Each row was made from one path, in order. Every step used is in the known rows, and no mark comes twice. Write each row's path.
Known rows:
mupiz-ruli-nimo: [-21.1   2.7  -6.7   3.1 -58.6  25.4  22.3  17.4  11.4   8.5 -39.4  17.0
  14.9  15.3  17.1  -3.2 -13.7 -16.2]
logas-nimo: [ -2.7 -10.7 -18.5  14.0 -15.3  25.8   9.8 -13.1   3.1   8.2 -40.3  13.8
  44.3  35.9  22.7   2.9 -46.3 -24.4]
mupiz-ruli: [-11.6  -9.2 -15.9  11.4 -51.0  29.1   5.6  10.0   8.7   1.8 -39.6  21.0
  22.0  12.4  13.8   3.1 -33.3   1.5]
fizedek-ruli: [ -9.2 -10.4 -12.7  39.4 -42.0  34.7  19.6   2.5   2.0  17.5 -35.2  12.8
  23.3  20.9  34.4  -0.7 -40.0  -0.7]
logas-nimo-busaf-fesu-ruli: [ 11.6  -9.4 -46.3   4.2 -16.6  35.6  45.0  -1.6 -21.3  17.1 -28.0  18.2
  47.2  25.5  35.8 -15.4 -62.8  -7.8]
luga-busaf: [-12.2   4.8 -11.8  -7.3 -27.9  29.7   9.8   2.8  -0.5   5.3 -33.7  10.0
  35.3   4.8  25.5  -6.2 -11.0  -9.4]
logas-nimo-busaf-mupiz: [-15.2   5.6 -35.3 -12.5 -15.4  28.2  26.9 -11.3 -19.7   0.1 -28.9  23.5
  40.8  27.9  28.5 -13.0 -60.9 -12.6]
busaf-fizedek-ruli: [-16.1 -18.6 -17.5  38.4 -50.6  34.9  16.8   9.2 -21.7  20.4 -38.8   8.5
  22.4  19.5  25.6  -8.4 -33.2  -6.1]
fesu-busaf-fizedek-ruli: [-28.0 -18.5 -26.8  23.5 -37.8  48.3  18.2   0.3 -36.8  27.8 -31.4  14.2
  27.2  18.5  28.8 -13.4 -37.1 -14.5]
vofatus-ruli-nimo-busaf: [-32.3  10.4 -11.4  -4.0 -38.6  25.8  42.8  12.0   4.6  29.0 -13.2   8.6
  27.3   7.0  17.8 -15.2 -34.2 -24.7]
fizedek-ruli-luga-busaf-mupiz: [-25.6  19.6 -11.3  11.1 -61.3  33.0  33.1  15.1  -3.0  11.0 -34.1  28.1
  23.9   3.9  59.2 -24.8 -19.7   5.9]
fizedek-ruli-luga: [-13.1   2.2  -0.5  43.2 -46.1  32.5  30.9  21.6   8.6  25.3 -37.7  19.2
  23.7  11.1  47.1 -14.0 -34.9  -3.9]
mupiz-ruli-luga: [-20.5   4.1  -5.5  16.3 -53.8  26.1  18.4  30.8  15.2   8.5 -40.3  29.7
  21.4  -0.8  25.9  -6.7 -27.6  -1.0]
fizedek-ruli-luga-busaf-fesu: [ -5.8   2.8  -8.1  34.7 -72.7  30.3  52.4  25.8   8.3  24.7 -39.5  22.8
  35.6  -3.2  64.7 -25.6 -17.5  -3.8]
vofatus-ruli-nimo-busaf-fesu: [-20.7  -4.7 -12.1   8.0 -57.4  25.7  62.4  19.9   9.5  31.9 -14.4  14.5
  34.2   1.7  27.8 -21.4 -37.9 -21.7]
fizedek-ruli-nimo-busaf-fesu: [ -9.5   3.1 -16.6  27.7 -63.7  33.7  72.2  21.9  -7.9  26.8 -28.3   7.2
  27.6  12.7  49.4 -22.8 -34.5 -18.2]
nimo-busaf-mupiz: [-22.0   6.9 -25.3 -12.4 -25.0  37.0  29.5   7.1 -18.5  -3.8 -21.8  21.3
  27.9   8.9  24.4 -14.9 -46.4   3.4]
fesu-ruli-luga: [ -9.3   7.0 -14.2  14.6 -16.0  35.0  22.0  19.9  -1.3  20.2 -31.1  25.2
  25.2  10.1  31.5 -14.6 -31.4   3.1]
mupiz-ruli-nimo-busaf-fesu: [-13.2   4.9 -20.2   1.1 -74.2  28.2  58.8  30.5  -1.1  11.1 -32.5  16.8
  24.8   2.7  28.4 -17.7 -29.0 -15.6]

Which path is each row?
[ -6.4   6.1  -5.1  10.9 -51.5  23.7  43.1  27.9  14.0  14.1 -37.2  24.6
  39.9 -10.6  49.1 -23.2 -10.9 -11.0]
ruli-luga-busaf-fesu
[  2.4  -6.6 -16.7  27.9 -37.6  35.3  44.6  29.0   2.9  24.0 -33.2  30.0
  30.1   7.3  40.7 -20.8 -33.2   5.4]
busaf-fesu-ruli-luga
[-10.4   4.6 -10.7   6.0 -81.2  21.3  37.7  35.9  14.7   4.7 -44.0  32.5
  31.2 -13.7  46.5 -20.1 -13.1  -0.4]
mupiz-ruli-luga-busaf-fesu
[-15.4  17.4  -7.0  20.5 -52.9  32.9  28.7  19.3   3.6  21.1 -37.6  16.7
  27.3   0.6  55.5 -21.2 -18.0  -5.6]
fizedek-ruli-luga-busaf
[  0.1  -5.4 -17.5  16.9 -42.8  34.6  46.9  16.1  -2.4  25.4 -29.7  16.8
  23.7  23.4  29.6 -13.9 -18.1  -9.6]
busaf-fesu-ruli-nimo
[-12.0  -6.7 -37.0  -4.9 -17.5  27.6  22.0   0.1 -37.7  11.0 -37.6   8.4
  47.1  20.8  15.1 -15.3 -52.9 -31.7]
logas-nimo-busaf-fizedek
[-20.8  -5.8  -8.8  43.2 -55.8  29.3  28.4  26.5 -12.2  27.5 -43.6  16.0
  23.6   7.0  36.7 -18.1 -30.1 -11.6]
busaf-fizedek-ruli-luga
[-10.2   5.5 -14.0   3.7 -45.2  30.0  63.7  25.4  -4.6  17.7 -28.5  11.1
  33.7   8.0  32.4 -22.1 -27.1 -25.8]
ruli-nimo-busaf-fesu
[-28.5   9.8 -18.9 -10.6 -33.6  30.8  39.2  23.3 -29.9  17.2 -29.9   2.0
  27.5   8.2  13.9 -22.6 -18.4 -33.5]
ruli-nimo-busaf-fizedek
[-24.1   7.0 -20.9  24.4 -45.9  34.5  44.9  31.2 -27.1  24.1 -35.2  13.1
  28.9  -5.1  38.9 -30.5 -42.0 -11.4]
nimo-busaf-fizedek-ruli-luga
[-40.0   5.6 -19.9 -18.8 -55.4  41.3  28.6   8.7 -14.2   5.7 -28.3  35.1
  12.2  21.2  26.1 -12.1 -19.2 -10.4]
fesu-busaf-mupiz-ruli-nimo
[-24.5  23.6 -32.0 -25.5 -24.1  41.5  44.3  10.8 -29.1   8.8 -16.5  19.6
  18.6  18.8  26.3 -24.4 -30.1   1.6]
fesu-ruli-nimo-busaf-mupiz
[-28.6  21.2 -17.7 -19.7 -34.3  32.8  45.1  12.6 -15.8   3.0 -23.6  16.3
  23.1  15.0  25.1 -22.1 -29.6 -15.5]
ruli-nimo-busaf-mupiz
[-21.7  17.3  -9.7  -7.7 -61.8  24.9  16.2  27.0  11.5   3.1 -42.2  27.2
  25.6 -11.4  35.0 -15.7  -9.3  -1.7]
mupiz-ruli-luga-busaf
[-27.8   6.3 -12.8  -3.9 -70.5  28.4  29.0  16.2   2.2  -3.0 -36.2  26.9
  11.7  21.0  22.7  -6.5 -19.5  -3.2]
busaf-mupiz-ruli-nimo
[-22.6  13.4 -33.4 -17.8 -22.4  38.5  37.9  18.5 -44.2  21.6 -23.6   5.0
  21.5  11.6  13.7 -28.0 -21.1 -19.1]
fesu-ruli-nimo-busaf-fizedek
[-27.0   8.9  -2.1   3.5 -44.2  19.9  21.8  15.9  21.5  26.3 -24.0  24.6
  34.8 -10.3  33.3 -17.6 -18.7  -9.7]
vofatus-ruli-luga-busaf
[-17.4  -4.4 -21.3  14.2 -56.2  33.2  13.1   5.0 -28.4  16.0 -38.6   7.0
  30.5   7.9  33.1 -12.2 -13.8  -5.5]
luga-busaf-fizedek-ruli
